What can hang from each mark:
Z140: Z793 Z896
Z478: Z577
Z793: Z140
Z879: Z336 Z577
Z336: Z879
Z577: Z478 Z879 Z896
Z293: Z140
Z896: Z140 Z568 Z577

Every row comes from one small tree of marks. Brackets hold a mark, then the marks that hang from it, in the order of their numbers. Every link used is in the known rows. Which tree was each row made from?
Known rows:
(Z896 (Z140 Z793) Z568 (Z577 Z478)): [ 1.93  2.13  4.74  1.47  7.29  2.13 -1.48 -0.45 -2.19  0.38 -0.50 -0.67
  0.66  1.52  0.97  0.56 -3.18  0.38 -0.51 -1.66  3.39  2.55  1.05  6.25
 -3.44 -2.95]
(Z896 Z140 Z568 Z577): [ 0.94  0.01  2.80  1.76  3.89  2.88 -0.29 -0.45 -0.09  0.49 -0.25 -2.09
 -0.06  2.21  1.23  0.72 -2.90  0.89 -2.98 -0.83  3.42  2.86  1.71  3.19
 -0.67 -2.35]
(Z478 (Z577 Z879 (Z896 Z140 Z568))): [ 2.82 -1.98  0.36  1.61  4.66  2.58  0.60 -2.43  0.33  0.95  2.62 -1.51
  0.68  0.72  0.04  1.37 -4.03  1.70 -2.01 -2.53  3.65  0.22 -2.51  0.39
 -2.62 -1.53]
(Z478 (Z577 Z879 (Z896 Z568))): [ 2.67 -2.51 -0.58  0.12  3.96  0.26  1.43 -2.41 -1.73  1.26  1.73 -0.24
  1.51 -0.01 -0.55  2.01 -2.29  1.10 -0.96 -1.81  2.89 -0.75 -2.11 -0.26
 -3.14 -0.67]
(Z793 Z140): [-0.21 -1.06  1.13  2.43 -0.57 -1.28 -0.57 -0.54 -0.97 -0.28  1.25 -0.21
  0.96 -1.24 -1.21  0.13 -0.50  0.22 -0.56  1.01 -0.99  0.31  1.02  0.11
 -0.98  1.82]
(Z896 Z140 Z568 (Z577 Z879)): [ 2.27  0.11  0.99  1.22  3.31  3.16  0.60 -1.12 -0.15  1.44  0.43 -2.46
  0.20  1.38  0.72  0.44 -2.50  1.12 -1.86 -1.41  5.02  2.15 -1.75  3.38
 -2.22 -1.54]
(Z336 (Z879 Z577)): [-0.92 -1.76 -0.74  0.30 -0.10  0.80 -0.79  1.08  0.82  1.67 -5.27  1.62
  0.70 -0.83 -1.85  1.44 -0.33 -0.54 -1.80  1.93  2.94 -2.47 -3.15 -0.22
  1.83  0.70]
(Z896 Z140 Z568): [ 0.01  0.91  1.31  2.32  2.29  2.11  0.38 -0.42  0.65  0.64  0.38 -1.58
  0.10  1.42  0.67  1.31 -2.14  0.62 -1.23 -0.85  1.94  1.15  2.75  1.25
 -0.21 -0.20]
(Z478 (Z577 (Z896 (Z140 Z793)))): [ 2.04 -0.77  3.30  1.78  3.81  2.45 -2.66 -0.88 -0.01 -1.03  2.38 -0.19
 -0.09 -1.26 -0.06 -1.41 -5.15  2.03 -0.51 -1.35 -0.80 -0.22 -1.75  2.44
 -1.90 -3.71]
(Z793 (Z140 (Z896 Z568 Z577))): [ 0.51 -2.48  2.44  3.68  1.08 -1.54 -1.41  0.07 -4.16 -0.03  1.14 -1.11
  1.61  2.64  0.86  1.30 -1.64  0.64 -0.16  2.66  2.16  0.88  2.84  5.27
 -1.86 -1.04]
(Z336 (Z879 (Z577 (Z896 Z140 Z568)))): [ 1.03 -2.22 -0.09  2.65  4.20  1.90 -0.80  0.37  1.64  1.94 -2.05 -0.12
  1.30 -0.37 -1.50  2.91 -2.03  0.66 -3.51  2.04  4.36 -1.67 -2.38  0.69
  1.54 -1.20]
(Z577 Z879): [ 1.70  0.12 -1.81 -0.71 -0.47  0.44  0.85 -0.79 -0.05  0.99  0.12 -0.04
  0.40 -0.97 -0.44 -0.38  0.32  0.14  1.06 -0.42  1.51 -0.54 -3.30 -0.05
 -1.73  0.45]
(Z293 (Z140 Z793 (Z896 Z568))): [-0.32  1.23  1.77  3.06  1.66 -0.61 -2.70 -0.19 -2.96  0.28  0.39  0.34
  0.87  1.66  1.95 -0.99 -3.54  1.88  3.39  0.68 -0.23 -1.69  5.31  5.06
 -0.98 -1.62]
(Z879 (Z577 Z478)): [ 0.00  0.23 -0.46 -0.24  2.62 -0.27 -0.63 -0.52  0.02  0.91 -2.77  1.25
  0.53  1.61 -1.36  1.23  0.46 -1.37 -1.55 -0.85  1.89  0.13 -3.00 -0.64
 -1.60 -0.72]
(Z577 Z478 (Z879 Z336) Z896): [ 4.22 -2.58 -3.56 -0.82  6.49 -1.83 -0.35 -0.39 -0.65  0.07  2.48  2.11
  2.01 -1.07 -1.87  1.07  0.64 -2.15  0.84 -1.51  1.89 -0.15 -4.72  0.40
 -3.52  0.05]
(Z293 (Z140 Z793 (Z896 (Z577 Z478)))): [ 1.17 -0.14  3.07  1.26  4.85 -0.54 -4.47  0.53 -3.31 -0.86  0.83  0.82
  0.04  3.61  2.09 -3.59 -2.94  1.26  1.92 -0.38  0.71 -0.18  0.56  6.16
 -2.81 -4.45]
(Z140 (Z896 Z577)): [ 1.29 -1.58  0.93  0.10  0.29 -0.18 -2.03  1.10 -1.93 -0.53  0.87 -0.33
 -0.46  3.22  1.61 -1.26 -0.72  0.53  0.52  2.01  1.23  0.56 -1.12  4.42
 -0.28 -3.67]
(Z896 Z568 (Z577 Z478 Z879)): [ 2.51 -0.23  0.43 -0.97  5.75  0.22  1.67 -1.60 -2.80  1.68 -0.59 -0.47
  1.21  2.30  0.08  1.68 -0.03 -0.54 -0.63 -2.25  5.36  1.55 -1.98  2.37
 -3.94 -0.56]
(Z793 (Z140 (Z896 (Z577 Z879)))): [ 2.60 -2.91  0.14  1.97 -0.66 -1.01 -1.76 -0.39 -2.77  0.10  2.50 -0.47
  0.87  1.11  0.06 -1.46 -0.56  0.76  0.87  2.33  1.95 -0.04 -3.17  4.50
 -3.03 -1.60]
(Z577 (Z879 Z336)): [ 1.58 -1.10 -3.61 -0.10  1.35 -0.16 -0.15 -0.03 -0.46  0.40 -0.81  1.44
  1.37 -2.08 -1.60  0.50 -0.91 -1.66  1.10 -0.77  1.84  0.30 -2.26  0.89
 -1.38  1.88]
(Z336 (Z879 (Z577 Z478 (Z896 Z140)))): [ 1.99 -2.97  0.18  1.39  5.53  1.20 -1.61  0.81  2.16  1.42 -1.32  1.20
  0.97  0.92 -1.87  0.80 -0.47 -0.41 -3.17  0.73  4.18 -2.13 -5.93 -0.64
  0.04 -2.24]
(Z793 (Z140 Z896)): [ 0.12 -1.93  0.62  3.24 -1.84 -2.32 -1.91  0.42 -2.02 -0.52  2.81  0.57
  0.91  1.19  0.13 -0.87 -0.23  0.38  1.60  2.41 -0.64 -0.94  1.05  2.28
 -0.73 -0.28]
(Z478 (Z577 (Z896 (Z140 Z793) Z568))): [ 1.92 -0.03  3.62  2.37  5.37  2.27 -1.57 -1.41 -1.09 -0.07  1.51 -0.65
  0.77 -0.80  0.50  1.08 -5.78  2.05 -0.78 -1.45  0.80  0.04  1.06  3.53
 -2.24 -2.77]

Write each row's tree:
[-0.23 -1.33  0.87  4.19 -0.26 -2.35 -0.84 -0.13 -3.11  0.57  2.02 -0.09
  1.67  1.49  0.08  1.52 -0.46  0.47  1.31  2.28  0.81 -0.86  3.98  3.25
 -1.26  0.75] | (Z793 (Z140 (Z896 Z568)))
[ 1.57 -0.62 -1.02  0.55  6.04 -0.96  0.19 -1.41 -0.95  1.57 -0.63  0.55
  1.75  1.39 -1.50  3.76  0.26 -1.20 -2.55 -0.08  2.74 -0.05 -1.66  0.05
 -1.89 -1.53] | (Z879 (Z577 Z478 (Z896 Z568)))
[ 1.54  0.77  2.80  1.31  2.11 -0.14 -2.08  0.55 -4.62  0.00 -0.43 -0.08
  0.49  1.02  1.73  0.10 -2.60  0.76  2.27  2.03  1.31  0.09  1.96  8.08
 -1.73 -3.46] | (Z140 Z793 (Z896 Z568 Z577))
[ 0.41 -2.07  1.23  1.71  1.32  0.09 -3.42  0.83 -1.25 -0.92  1.13 -0.53
 -0.65  4.18  2.42 -3.05 -2.46  1.77 -0.26  0.37  0.34  0.16  0.95  3.39
 -0.06 -3.41] | (Z293 (Z140 (Z896 Z577)))
[ 3.09  0.73  0.96  0.47  1.79  0.00 -1.23 -0.34 -4.59  1.01 -0.05 -0.17
  1.16  0.63  1.30 -0.42 -2.14  1.08  3.11  1.17  3.21 -0.27 -1.27  8.11
 -3.18 -2.75] | (Z140 Z793 (Z896 Z568 (Z577 Z879)))
[ 1.74 -3.12 -0.79 -0.06  4.81 -0.81 -0.71  0.66  0.37  1.57 -1.89  1.99
  1.70  0.11 -2.18  1.98  0.96 -1.16 -2.14  1.53  3.41 -2.88 -5.49 -1.04
 -0.27 -1.11] | (Z336 (Z879 (Z577 Z478 Z896)))
[ 2.62 -0.60  1.28  1.67  7.23  0.51  0.08 -0.81  0.32  0.81  3.38 -0.88
  0.99  1.95  0.38  1.83 -0.59  0.17 -1.65 -1.55  2.43  0.62  0.22  0.84
 -2.11 -2.31] | (Z577 Z478 (Z896 Z140 Z568))
[ 2.30 -1.05 -3.04 -0.66  4.77 -0.86  0.16 -0.07 -1.12  0.58 -0.34  2.45
  1.81 -0.42 -1.83  0.57  0.18 -2.59  1.46 -2.17  2.73  0.28 -2.92  0.76
 -3.25  1.49] | (Z577 Z478 (Z879 Z336))
[ 1.06 -2.20 -1.89 -0.18  2.24  0.90 -0.32 -0.80 -1.27 -0.18 -1.46  1.93
  1.33 -1.20 -1.94  0.78 -3.57 -0.99  0.05 -2.32  2.23  0.46 -2.50  0.30
 -2.07  1.39] | (Z478 (Z577 (Z879 Z336)))
[ 2.48 -1.86 -2.28 -0.60  3.01  0.44 -0.88  0.28 -1.12 -0.13 -1.34  0.84
  1.07 -1.12 -1.24 -0.04 -1.74 -1.41 -0.33 -0.43  3.05  1.86 -3.51  2.87
 -2.13 -0.15] | (Z896 (Z577 (Z879 Z336)))
[-0.17 -1.60 -0.13 -0.08  2.88 -0.11 -0.41  0.90  0.09  1.89 -5.06  2.40
  1.24  1.00 -2.07  1.61  0.66 -1.47 -1.42  0.76  4.13 -2.05 -3.75 -0.82
  0.12  0.33] | (Z336 (Z879 (Z577 Z478)))
[ 3.51 -1.31 -0.65  0.32  6.83  2.08 -1.26  0.44 -0.08 -0.01 -0.07  0.39
  0.77  1.17 -0.86 -0.48 -2.27 -1.28 -1.17 -2.28  4.56  2.65 -4.21  3.03
 -3.29 -1.20] | (Z896 Z140 (Z577 Z478 (Z879 Z336)))
[ 2.38  1.59  4.34  0.68  5.88  1.99 -2.47  0.05 -1.31 -0.45 -0.12 -0.37
 -0.12  1.06  0.76 -1.62 -2.50  0.67 -0.36 -1.56  1.69  2.22 -1.85  5.64
 -3.02 -3.44] | (Z896 (Z140 Z793) (Z577 Z478))
[ 1.97 -1.90 -2.63  1.32  7.45 -1.54 -0.72 -0.39 -1.05  0.85 -1.73  2.14
  2.62  0.29 -2.73  4.72 -0.81 -2.95 -2.30  0.04  2.64  0.73 -0.95  0.68
 -1.82 -0.20] | (Z879 Z336 (Z577 Z478 (Z896 Z568)))
[ 4.38 -0.90 -1.37  0.17  5.58  1.23 -0.19 -1.09  1.52  0.67  4.25 -0.78
  0.28  0.78 -0.24 -0.85  0.46  0.41 -0.44 -1.92  2.53 -0.30 -5.89  0.33
 -3.55 -2.34] | (Z577 Z478 Z879 (Z896 Z140))
[ 0.71 -0.46  2.68  1.82  1.84  0.11 -4.39  0.66 -2.59 -1.25  0.49  0.22
 -0.46  2.15  2.17 -3.80 -3.57  2.17  1.78  0.96 -0.63 -0.56  1.00  6.52
 -1.14 -4.17] | (Z293 (Z140 Z793 (Z896 Z577)))
[ 3.26 -1.13 -0.13 -0.27  4.58 -0.81  0.30 -0.55 -3.85  1.53  0.88 -0.04
  0.90  4.55  1.47  0.81  0.05 -0.38  1.37 -0.68  5.25  0.25 -2.14  4.78
 -3.81 -2.44] | (Z140 (Z896 Z568 (Z577 Z478 Z879)))
[ 3.10  1.28  2.64  1.87  7.70  0.87 -1.10 -0.70 -1.33  0.58  2.75 -0.12
  1.21 -0.16  0.36  1.06 -1.92  0.41  0.56 -1.09  1.53  0.22  0.59  3.78
 -3.06 -2.60] | (Z577 Z478 (Z896 (Z140 Z793) Z568))
[ 3.77 -1.88 -3.36 -0.08  8.21 -1.89  0.99 -0.96 -1.85  1.24  1.68  1.62
  2.91 -0.69 -1.57  3.22 -0.09 -2.21  0.54 -1.62  3.48  0.23 -1.55  0.90
 -3.84  0.68] | (Z577 Z478 (Z879 Z336) (Z896 Z568))
[ 1.14 -0.23  2.56 -0.17  6.06 -0.43  0.56 -0.49 -2.88  0.72 -0.86 -0.22
  0.80  2.90  0.60  2.24 -0.38 -0.64 -1.59 -1.64  3.79  2.29  0.93  2.58
 -2.29 -1.20] | (Z896 Z568 (Z577 Z478))
[ 0.72 -1.07  1.18  0.98  1.58 -0.50 -0.77  0.55 -3.02  0.17  0.39 -0.89
  0.59  3.60  1.94  0.79 -1.29  0.40  0.36  1.49  2.58  0.70  1.39  5.07
 -0.71 -3.02] | (Z140 (Z896 Z568 Z577))
[-1.07 -0.71  0.12  2.93  1.18 -0.81 -1.71 -0.24 -1.25  0.46  1.10 -0.28
  0.60  4.21  2.27 -0.35 -2.46  1.44  1.55  0.39  0.81 -1.31  4.97  1.88
  0.12 -1.15] | (Z293 (Z140 (Z896 Z568)))
[ 1.51 -1.51 -1.96  3.14  5.29  1.27 -1.98  0.04  1.42  0.48 -0.77  0.07
  1.66 -1.05 -2.12  3.26 -3.30 -1.07 -3.21  0.76  2.07  1.24 -0.29  1.43
  0.06 -1.07] | (Z879 Z336 (Z577 (Z896 Z140 Z568)))
[ 2.01  1.16  3.75  1.15  2.73  2.97 -2.86  0.60 -0.58 -0.82 -0.61 -1.21
 -0.65 -0.51  0.81 -1.98 -3.49  1.45 -0.60 -0.20  0.72  2.18 -1.30  5.78
 -1.50 -3.54] | (Z896 (Z140 Z793) Z577)
[ 3.98 -0.88 -1.45 -0.52  6.55 -1.18  1.70 -1.83 -1.47  1.99  2.81  0.16
  1.98  0.55 -0.24  2.42  1.22 -0.29  0.14 -1.68  3.53 -0.55 -2.63  0.24
 -3.71 -0.36] | (Z577 Z478 Z879 (Z896 Z568))
[-0.03 -1.49  1.47  2.40  2.91 -0.02 -2.04  0.17 -2.29 -0.05  0.55 -0.98
  0.00  4.88  2.55 -0.70 -3.20  1.74 -0.40  0.28  2.15  0.67  3.65  4.07
 -0.18 -3.09] | (Z293 (Z140 (Z896 Z568 Z577)))
[-0.07  0.39  1.38  2.11  0.17 -0.50 -3.81  0.55 -1.75 -0.66  1.27  0.82
 -0.02  1.00  1.69 -3.58 -2.93  2.08  3.51  1.02 -1.72 -2.16  2.66  4.51
 -0.54 -2.65] | (Z293 (Z140 Z793 Z896))
[ 1.27 -2.11  2.85  3.09  4.03 -2.20 -0.98 -0.02 -4.64 -0.04  1.62 -0.21
  1.87  4.09  0.61  1.55 -0.51 -0.22 -0.16  0.83  3.39  0.96  1.93  4.78
 -3.14 -1.68] | (Z793 (Z140 (Z896 Z568 (Z577 Z478))))
[ 3.23 -3.58 -1.55  1.35  4.80  2.11 -1.91 -0.77  1.23 -0.51  2.45  0.51
  1.19 -0.87 -1.60 -0.11 -4.79  0.21 -1.40 -2.28  2.23  0.51 -4.36  0.30
 -2.45 -1.38] | (Z478 (Z577 (Z879 Z336) (Z896 Z140)))
[ 3.01 -1.09 -1.24 -0.53  7.56 -0.25  0.54 -0.51 -3.11  0.91 -1.85  1.24
  2.20  0.90 -1.19  2.56 -1.37 -2.35 -0.47 -2.36  5.46  2.56 -1.45  3.22
 -3.79  0.42] | (Z896 Z568 (Z577 Z478 (Z879 Z336)))
[ 2.91 -1.21  0.95  0.97  5.70  0.61 -1.20 -0.27  1.67 -0.02  4.00 -0.57
  0.10  1.57  0.24 -0.40  0.06  0.37 -1.34 -1.29  0.90  0.29 -2.43  0.16
 -1.68 -2.95] | (Z577 Z478 (Z896 Z140))
[ 4.45 -2.32 -3.00  0.67  7.17  0.39 -1.04 -0.16  1.43  0.03  3.26  1.06
  1.47 -0.42 -1.31  0.23 -1.00 -1.29 -0.14 -1.80  2.47  0.67 -4.58  0.51
 -3.13 -0.96] | (Z577 Z478 (Z879 Z336) (Z896 Z140))
[ 3.06  2.08  2.18  1.13  3.92  2.97 -0.61 -1.24 -1.57  1.10 -0.15 -1.85
  0.36 -0.69  0.59 -0.33 -3.69  1.63  0.31 -0.89  3.89  1.59 -1.91  6.46
 -3.49 -1.74] | (Z896 (Z140 Z793) Z568 (Z577 Z879))
[ 0.94 -2.58  2.05  2.82 -0.29 -1.24 -2.66  0.61 -2.76 -1.17  1.87 -0.59
  0.57  2.10  0.48 -1.11 -0.98  0.84 -0.13  2.73  0.79  0.66 -0.23  4.72
 -1.39 -1.72] | (Z793 (Z140 (Z896 Z577)))
[ 3.21 -2.38  0.19  0.95  3.16  2.73 -0.82 -1.82  1.50  0.19  3.93 -0.91
 -0.11  0.17 -0.33 -0.95 -3.29  1.98 -1.72 -2.20  1.84 -0.38 -5.23 -0.28
 -2.71 -2.31] | (Z478 (Z577 Z879 (Z896 Z140)))
[ 0.14 -0.81 -2.33  0.34  4.01 -0.76 -1.49  0.49 -0.29  0.11 -3.62  3.07
  1.38  0.44 -2.81  2.28 -0.91 -3.14 -1.53 -0.35  1.85  1.02 -1.89  0.08
 -1.60  0.51] | (Z879 Z336 (Z577 Z478))
[ 4.07 -2.14 -3.19  1.13  4.07  1.21 -1.38 -0.07  2.18  0.11  3.06 -0.14
  1.13 -2.10 -1.58 -0.37 -1.61 -0.62 -0.39 -0.29  1.47  0.39 -4.02  0.91
 -1.67 -0.83] | (Z577 (Z879 Z336) (Z896 Z140))
[ 2.42 -2.24 -1.86  1.72  7.27  0.56 -2.84  0.33  2.19  0.02 -0.18  1.44
  1.49  0.24 -2.61  1.31 -1.67 -1.87 -2.84 -0.61  1.81  0.81 -3.94  0.41
 -1.89 -2.20] | (Z879 Z336 (Z577 Z478 (Z896 Z140)))
[ 4.06 -1.69 -2.12 -1.30  4.84 -0.71  0.88 -1.29 -0.27  1.01  3.34  0.62
  1.13  0.20 -0.59  0.24  1.78 -0.42  0.58 -1.17  1.99 -1.09 -5.52 -0.35
 -3.42 -1.43] | (Z577 Z478 Z879 Z896)
[ 2.21 -1.54 -1.83  0.14  4.46  0.45  0.37 -0.29 -2.52  0.81 -1.80  0.30
  2.23 -0.68 -0.99  2.34 -2.30 -1.46 -0.58 -0.67  4.39  2.10 -0.56  3.56
 -2.09  0.67] | (Z896 Z568 (Z577 (Z879 Z336)))
[ 2.16  0.82  3.25  0.75  5.61 -1.00 -1.73  0.25 -5.37  0.30 -0.16  0.74
  0.95  3.21  1.69  0.64 -1.32 -0.12  2.52  0.43  2.85  0.42  1.14  8.06
 -3.12 -3.59] | (Z140 Z793 (Z896 Z568 (Z577 Z478)))
[ 1.20 -0.82 -0.82  1.06  2.76 -0.51 -0.12 -1.18 -0.35  1.38 -0.78 -0.40
  1.52 -0.07 -1.35  3.48 -0.78 -0.06 -2.62  1.12  1.51 -0.39 -1.36  0.04
 -0.29 -1.36] | (Z879 (Z577 (Z896 Z568)))
[ 2.84 -3.75 -2.63 -0.11  4.32  0.14 -0.93 -0.89 -0.82 -0.27  1.52  1.44
  1.67 -2.20 -1.98  0.80 -3.05 -0.65 -0.39 -1.55  1.65  0.04 -4.14 -0.18
 -2.73 -0.05] | (Z478 (Z577 (Z879 Z336) Z896))
[ 3.77 -0.70  1.57  1.11  3.60  2.86 -2.14 -1.55 -0.15 -0.08  2.99 -0.50
  0.41 -2.44 -0.41 -1.62 -4.66  2.34  0.49 -1.66  0.86 -0.78 -4.88  2.96
 -3.56 -2.78] | (Z478 (Z577 Z879 (Z896 (Z140 Z793))))
[ 1.23  1.71  3.96  1.81  4.00  2.95 -1.74 -0.21 -1.68  0.04 -0.91 -1.49
  0.23  0.09  1.10  0.06 -4.14  1.44 -0.73 -0.22  2.10  2.33  1.76  6.56
 -1.70 -2.56] | (Z896 (Z140 Z793) Z568 Z577)
[ 2.66 -3.85 -1.70  2.60  1.31 -1.79 -2.71  0.72 -3.34 -0.61  1.34  1.06
  1.99 -0.08 -1.14 -0.45 -1.68 -0.75  1.12  2.28  2.23  0.87 -2.29  5.50
 -2.97 -0.08] | (Z793 (Z140 (Z896 (Z577 (Z879 Z336)))))
[ 4.11  1.29  0.15  1.58  4.11  1.84 -0.33 -1.46 -0.31  1.24  2.76 -1.14
  1.26 -2.53  0.06  0.31 -2.42  1.60  1.20 -0.34  1.71 -0.71 -2.15  4.21
 -3.12 -1.39] | (Z577 Z879 (Z896 (Z140 Z793) Z568))
[ 1.71 -1.04 -0.91  1.94  1.99  1.90 -2.21 -0.46  3.03  0.53  0.87 -0.93
 -0.20 -0.20 -1.12  0.15 -1.56  0.54 -3.31  0.98  0.51  0.13 -4.17  0.05
  0.10 -2.99] | (Z879 (Z577 (Z896 Z140)))
